Known rows, with every way that one mark hangs from another:
[peduv kubel nafel sevu]: [  9  13  -5   6 -12  12  29   3  22 -23  -9  -8   9   3  11  -1 -60  19
  -9 -30  19  -3  23  -9  55 -15  18  21]
[sevu peduv]: [ -5  31   4   8  -2   2   0   7  -7  22  11 -16   2   7   3  -4  -8   5
  -3 -16 -28   8  -2   9   5  18   2  12]
[peduv [nafel fifu kilapo]]: [  9  29   0   9 -14 -19  10 -15  -2  22  -5   0  39   7  12 -11 -43  12
  -5 -12  15  -2  -7 -15  30  -2   8   8]
[pefez kilapo]: [ 19  -4  -2   2   3   5   7  -6  13 -18 -13   5   0  -7   5   4   4   6
  -1   1  -5  -2  -7   0 -15 -15 -12  17]
[peduv [nafel kilapo] [sevu kubel]]: [  3  26  -3  16  -1  -6  12   7  14   9   1  -1  53   6   9   1 -52  24
 -10 -28 -11  -5   6  -3  39  13  15  35]
[peduv kubel [nafel [fifu kilapo] sevu]]: [ 18  44 -10   3 -18  20  46  -7  -7 -11 -15 -24   7   1  14 -12 -57  -1
 -26 -37  29   1   3 -26  67 -27  25 -22]
[pefez [kilapo [nafel fifu [peduv kubel]]]]: [ 19  -9  -6   1 -18   6  33 -21   7 -20 -24  -4  -4 -12  21 -15 -36   2
 -31 -14  -1   7  -4  -9  27  -3  21  37]
[sevu kubel [peduv [nafel [kilapo pefez]]]]: [-16  74  14  30 -15 -11   1   7   3  34  -7 -21  38   0   6  -4 -50  12
  -7 -62 -78   0 -24  -1  60  24  15  28]
[demir [sevu kubel [peduv [nafel kilapo]]]]: [  5  59   5  16   2  -8  23  14  11  18   4 -26  48   8  12  -5 -50  23
  -1 -33 -22  -4  -2  -6  46  42  11  47]
[demir [sevu [peduv kubel nafel]]]: [ 12  47   3   6 -12   9  41  10  20 -12  -7 -35   5   5  14  -6 -60  17
   0 -35   9  -1  16 -12  58  14  14  30]
[sevu kubel [peduv [nafel kilapo]]]: [-18  50  11  24   2 -18   6   4   3  35   6 -22  46   7  14  -6 -41  21
  -7 -42 -41   2 -13   1  36  28   5  21]
[sevu kubel peduv]: [-17  37  10  13   5  -2   8  20  -5  34  11 -26  10   3   8   1  -6   5
  -7 -27 -44   2 -11   9   8  38   6  31]
[nafel [kilapo pefez]]: [ -6  30   3   5 -17 -10 -15  -8  -1   6 -11   9  15  -5 -13  -3 -20  -5
   3 -10 -24   2 -15   1  39   4  16  11]
[peduv [nafel [sevu kubel]]]: [ -2  -2  -4  21   1   8  27   6   1  12   2  -3  17   0  12   0 -26   8
 -16 -40 -16  -5   3 -18  30  -1   3 -20]
[kilapo fifu nafel pefez]: [  4  33   2   3 -13   3  -5  18  -3  11 -16   0  -7 -26   4  -9  -3 -20
 -10 -47 -78   0 -31  -1   3   3  36 -13]
[pefez [kilapo [nafel fifu peduv]]]: [ 32  -9 -12   9 -12   7  20 -20  -4  -8 -17   8   7  -9  17 -14 -19   3
 -29 -13 -30   5 -10  -8  -3   0   6  27]
[kilapo [fifu [nafel peduv]] pefez]: [  7  33  -2  26 -36   2  -8  14  -3  33  -5   5 -12  -7  -9 -18 -14   7
  -5 -24 -46   3 -47   5  31 -36  18  12]
[pefez [kilapo fifu [nafel peduv sevu]]]: [ 22 -30 -23  13  -4  19  15  -5   0   8 -13  29  -2 -13  11 -13  -3  -2
 -35 -30 -43  13 -21  -6  -4 -17  21 -25]
[kilapo [nafel fifu]]: [ 17  12  -1  -3  -4  -4  16  -3 -17  11  -1 -10   5  -9  16  -9 -14 -10
 -17 -15 -16  -1   0 -10  -9  22  18   8]
[demir [sevu peduv]]: [ 17  41  -2   2  -3  12  19  17  -1   6   6 -19   5   8   2  -3 -16   7
   3 -11  -8   1   7   2  13  33   7  34]
[nafel [fifu kilapo] peduv sevu]: [ 19  19 -24   8 -21  31  21 -11 -26   9  -1   3   7  11  -1 -18 -23  -4
 -31 -10   2  10  -9 -10  42 -18  18 -15]
[sevu [peduv nafel]]: [  2  35   3  20  -8   2  12   1   2  16   4 -20  13   6  14  -5 -34  18
  -5 -38 -39   4   0  -3  20   3  -4  -3]
[kilapo fifu [nafel peduv [sevu kubel]]]: [ -9 -17 -13  17  -1  10  14  16 -12  33   3  13   7  -9  11 -15  -3  -8
 -36 -44 -55   8 -24  -5  14  16  37 -22]
[nafel fifu kilapo [peduv sevu]]: [ 14  12 -19   8 -24   4   5 -11  -9  25   3  21  36  19  -3 -15 -39  16
 -20   5  17   8   0   2  43   9  25  45]
[sevu kubel [peduv [nafel [fifu kilapo]]]]: [ 10  95   4  19  -6   9  29  17 -11  27  -1 -53  33   4  23 -11 -41  10
 -19 -55 -58  -3 -24  -6  33  14  11  25]
[kilapo fifu]: [ -5  14  -1   0  -1  -2  -4  19   3  25  -2   4  -1  -5   3  -5  14  -5
   2  -9 -14   0 -24   3 -11  -8  16  -9]
[sevu kubel [peduv [nafel fifu]]]: [  1  59   8  25 -10  -3  29  15  -8  46   6 -37  25   7  25  -8 -35  13
 -14 -48 -44  -5 -14  -8  25  31   8  32]
[kilapo [fifu [nafel sevu]] pefez]: [ 14  35  -4  22 -27   5   6  19 -14  40   2   6 -16 -10 -10 -10 -10  -4
  -7 -35 -22   0 -33  -4  26 -31  23 -13]
[demir [sevu [peduv kubel [nafel fifu]]]]: [ 23  62   3   6 -23   6  52  11   7   8  -7 -40   9   7  22 -10 -65  12
  -6 -35  23  -5  11 -19  62  22  22  48]

Rows:
[ -6 -31 -12  17   1  13  19  -3 -15   8   5  11   8  -4   8 -10 -18  -2
 -36 -33 -42   8   2  -8  24  23  21 -13] => [kilapo [nafel peduv [sevu kubel]]]
[-14  30  -5  14 -28  -3 -22   2   2  33 -13  24  15  -3 -12 -16 -13  -2
  -6 -19 -47  10 -48   6  48 -13  31   4] => [nafel [kilapo fifu pefez] peduv]
[ -7  81   8  25 -25  -8  -9  13   3  49 -10  -8  27  -2   4 -13 -39   6
  -1 -58 -79   6 -41   2  50  -2  27  -2] => [sevu [peduv [nafel [kilapo fifu pefez]]]]
[  6  -8 -11   2   4   7  11  12 -14  22   1  12  -3 -12   8 -10   1 -14
 -22 -33 -30   7  -8  -9  -8   5  32 -44] => [kilapo fifu [nafel sevu]]
[  5  48   4   4 -26 -11  -4  -7 -13  27 -11   3  19  -2  -5  -8 -27  -8
  -3  -9 -12  -2 -21  -7  43  10  22  25] => [nafel fifu [kilapo pefez]]
[  0  54   8  13 -23  -2  35   1   0  24  -4 -36   5   6  23 -11 -57  11
 -11 -41   1   2  -1 -12  54   9  17  23] => [sevu [peduv kubel [nafel fifu]]]
[ -2   6 -10  13  -4  -7   6   0   1  36   1  18  30   3   4 -11 -27   5
 -11 -31   2   5 -17 -13  31 -17  21 -40] => [peduv [nafel [kilapo fifu] sevu]]
[  4  51   3   5 -10  -7  30  -1  19  -4  -4 -25  28   8  10  -9 -71  21
   1 -27  23   3  11  -9  75  20  21  35] => [demir [sevu [peduv kubel [nafel kilapo]]]]
[-11  58  -3  18 -20   3  -7  15 -18  64   2  10  12   1  -9 -10 -18  -9
 -11 -44 -54  13 -36   4  49  12  38 -11] => [nafel [kilapo fifu pefez] [sevu peduv]]
[-12  36   9   9 -26 -13   7 -14  20 -12 -24  -5  15  -8   0  -6 -61   6
  -2 -34  -7  -1  -7 -12  85 -14  24   9] => [peduv kubel [nafel [kilapo pefez]]]
[ 10  25  -1  19 -25  -9  -1 -10 -17  24   6  12   7  -2 -17  -7 -37   7
  -7 -16   3   4 -10  -5  50 -17  13   0] => [fifu [nafel [kilapo pefez] sevu]]
[-10  43  10  25   0  -1  17  15   4  29   4 -31  22   3  19  -2 -29  16
  -9 -50 -55  -2 -10  -1  22  22   0  17] => [sevu kubel [peduv nafel]]
[ 12  53   4  20   0   8  34  24  12  14   1 -34  25   5  17  -2 -39  18
  -2 -44 -36  -8   2  -9  29  33   5  40] => [demir [sevu kubel [peduv nafel]]]
[-13  15   0   7 -28   7   6   8   7  -1 -26   2 -18 -21   4 -19 -30 -13
 -22 -46 -57   8 -31  -1  54  -6  50   0] => [kilapo fifu [nafel [peduv kubel]] pefez]
[  5  39   3  -4  -9   8  32  15  10  -3  -1 -29  -8   5   5  -3 -34   5
   1 -13  20   3  15  -1  45  28  20  45] => [demir [sevu [peduv kubel]]]
[ 26  56  -6   6 -12  12  22  -2  -5  -6 -12 -27  22   1  14 -12 -35   5
 -12 -25 -13  -4 -12 -15  23 -23   6  -7] => [peduv [nafel [fifu kilapo]]]
[ 11   9  -6  15  -9  -3  11  17 -13  42  17   5  -9  -1  -2  -9  -1   5
  -8 -14  12   2 -21  -4   0 -28  13 -19] => [kilapo [fifu [nafel sevu]]]
[ 34  -3 -22  11  -5  24  10   8  13  -7 -13  23  11 -11  13 -12 -14   9
 -29 -30 -53   9 -14   6  -7 -12  28  23] => [pefez [kilapo fifu [nafel [peduv sevu]]]]
[ -2  30   4  17 -16   0  30   4 -14  26  18 -23 -18   6   3  -8 -40  13
 -15 -23  28  11   7   0  48  -6  11  12] => [fifu [nafel [sevu [peduv kubel]]]]
[ 30  73  -9  11  -8  22  35  20  -1   2  -8 -30  40   4  19  -6 -49  13
 -21 -43 -28 -10  -3 -10  32   0  21  35] => [peduv [nafel [fifu kilapo]] [sevu kubel]]
[ 30 -26 -12   4   9  15  23 -14  -5 -21 -10  14  -2 -15  11   0 -10  -4
 -27 -24 -20   5  11 -12 -12  -2   5 -17] => [pefez [kilapo [nafel sevu]]]
[ -6  -1  -4   4 -29   3  22 -11  -2   8  -8  -3  -8   6   7 -14 -30   2
 -17   0  33   6  -7  -6  53  -2  22  28] => [nafel fifu [peduv kubel]]
[  1 -17  -8  18 -26   3  25 -13  -6   4  10   3 -20   6  -5 -13 -42  16
 -21  -6  48  11   5  -7  59 -33  11   2] => [fifu [nafel [peduv kubel] sevu]]
[-20  28   2  18   6  -6   8   6 -17  51  18  -5  29  10   1  -2 -22   5
 -17 -26 -20  11  -7   3  36  40  18  11] => [nafel kilapo [sevu kubel peduv]]
[ 24   7  -7  22 -17  -2   4   4  11  21  -4   8  -4  -6   4 -14  -1  22
  -8  -3 -15   4 -42   9  -7 -48  -2  26] => [pefez [kilapo [fifu [nafel peduv]]]]
[  9  70   0  23   0  12  24  20 -25  33  22 -39  10   4   3  -7 -25  14
 -22 -36 -33   6 -16   5  25   1   8  12] => [fifu kilapo [nafel [sevu kubel peduv]]]
[ 27  20   1  14  -5  -9   7  14  11  16  -4  -3  -3 -13   6  -5   7  14
   1  -3  -5  -2 -37   5 -27 -41  -4  23] => [pefez [kilapo [fifu nafel]]]
[ -2  32   5  26 -17 -13   7   2 -15  35   7   2  17  -6 -11  -3 -35   6
 -11 -25 -14  -1 -21  -6  53   2  17  21] => [fifu [nafel [kilapo pefez] [sevu kubel]]]
[-11  44   2   5 -17 -10 -20  11   2  32 -14  12  15 -10 -10  -8  -7  -9
   4 -20 -38   2 -41   4  29  -6  31   3] => [nafel [kilapo fifu pefez]]
[ 24  45  -2  12  -7  12  28  10  10   1  -3 -23  16   8  12  -5 -43  18
   1 -32 -18  -3  10 -10  29  18   0  22] => [demir [sevu [peduv nafel]]]
[ 22  69   3  18 -12   6  45  26  -1  30  -1 -41  28   8  23  -6 -43  14
  -6 -42 -22 -11  -2 -16  34  42  13  56] => [demir [sevu kubel [peduv [nafel fifu]]]]
[ 28  57  -6  15 -22  20  11   3 -21  -3  -2 -13  -9  -8 -14  -7 -30   0
 -14 -31 -24   2 -13  -6  42 -38  11 -14] => [fifu [kilapo pefez] [nafel sevu]]
[  5  69  -6   0 -14  22  38   4 -22  18   1 -35  -4   9   8 -12 -41  -7
 -28 -32   8  11  -3  -8  60   4  33   4] => [nafel [fifu kilapo] [sevu [peduv kubel]]]
[  5   0 -17  18 -24  22   4   6 -16  21 -12  25 -10 -13  -2 -18 -14 -15
 -31 -54 -76  11 -26  -7  38  -5  41 -37] => [kilapo fifu [nafel peduv sevu] pefez]
[ 19  34   2   3 -23   3   9   0 -18   6 -16  -8  -2 -16   8  -9 -23 -17
 -17 -36 -53  -3 -10 -12  16  18  27  11] => [kilapo [nafel fifu] pefez]
[  3  46  -4  -3   1  23  30   0 -17 -11   1 -33  -6  -7  10 -11 -44  -9
 -34 -50 -30  17   9  -3  45  13  36 -21] => [fifu [kilapo [nafel [sevu [peduv kubel]]]]]
[ 35  60  -3  14 -18  10  39  11  -2  24  -1 -29  20  12  18 -10 -48  15
  -3 -34  -6  -6   6 -16  30  24   8  39] => [demir [sevu [peduv [nafel fifu]]]]
[  9  10 -10   8 -31  25  17  -3   5 -30 -19   6  -9 -11   1 -12 -60   0
 -29 -46 -43   8  10  -1  72   4  44  33] => [kilapo [nafel [peduv kubel sevu]] pefez]
[ 29   1 -20   8 -19  17  19  -5 -15   3   2  10  15   4  12 -16 -37   5
 -34 -22 -24   7  11  -4  21  20  30  32] => [kilapo [nafel fifu [peduv sevu]]]
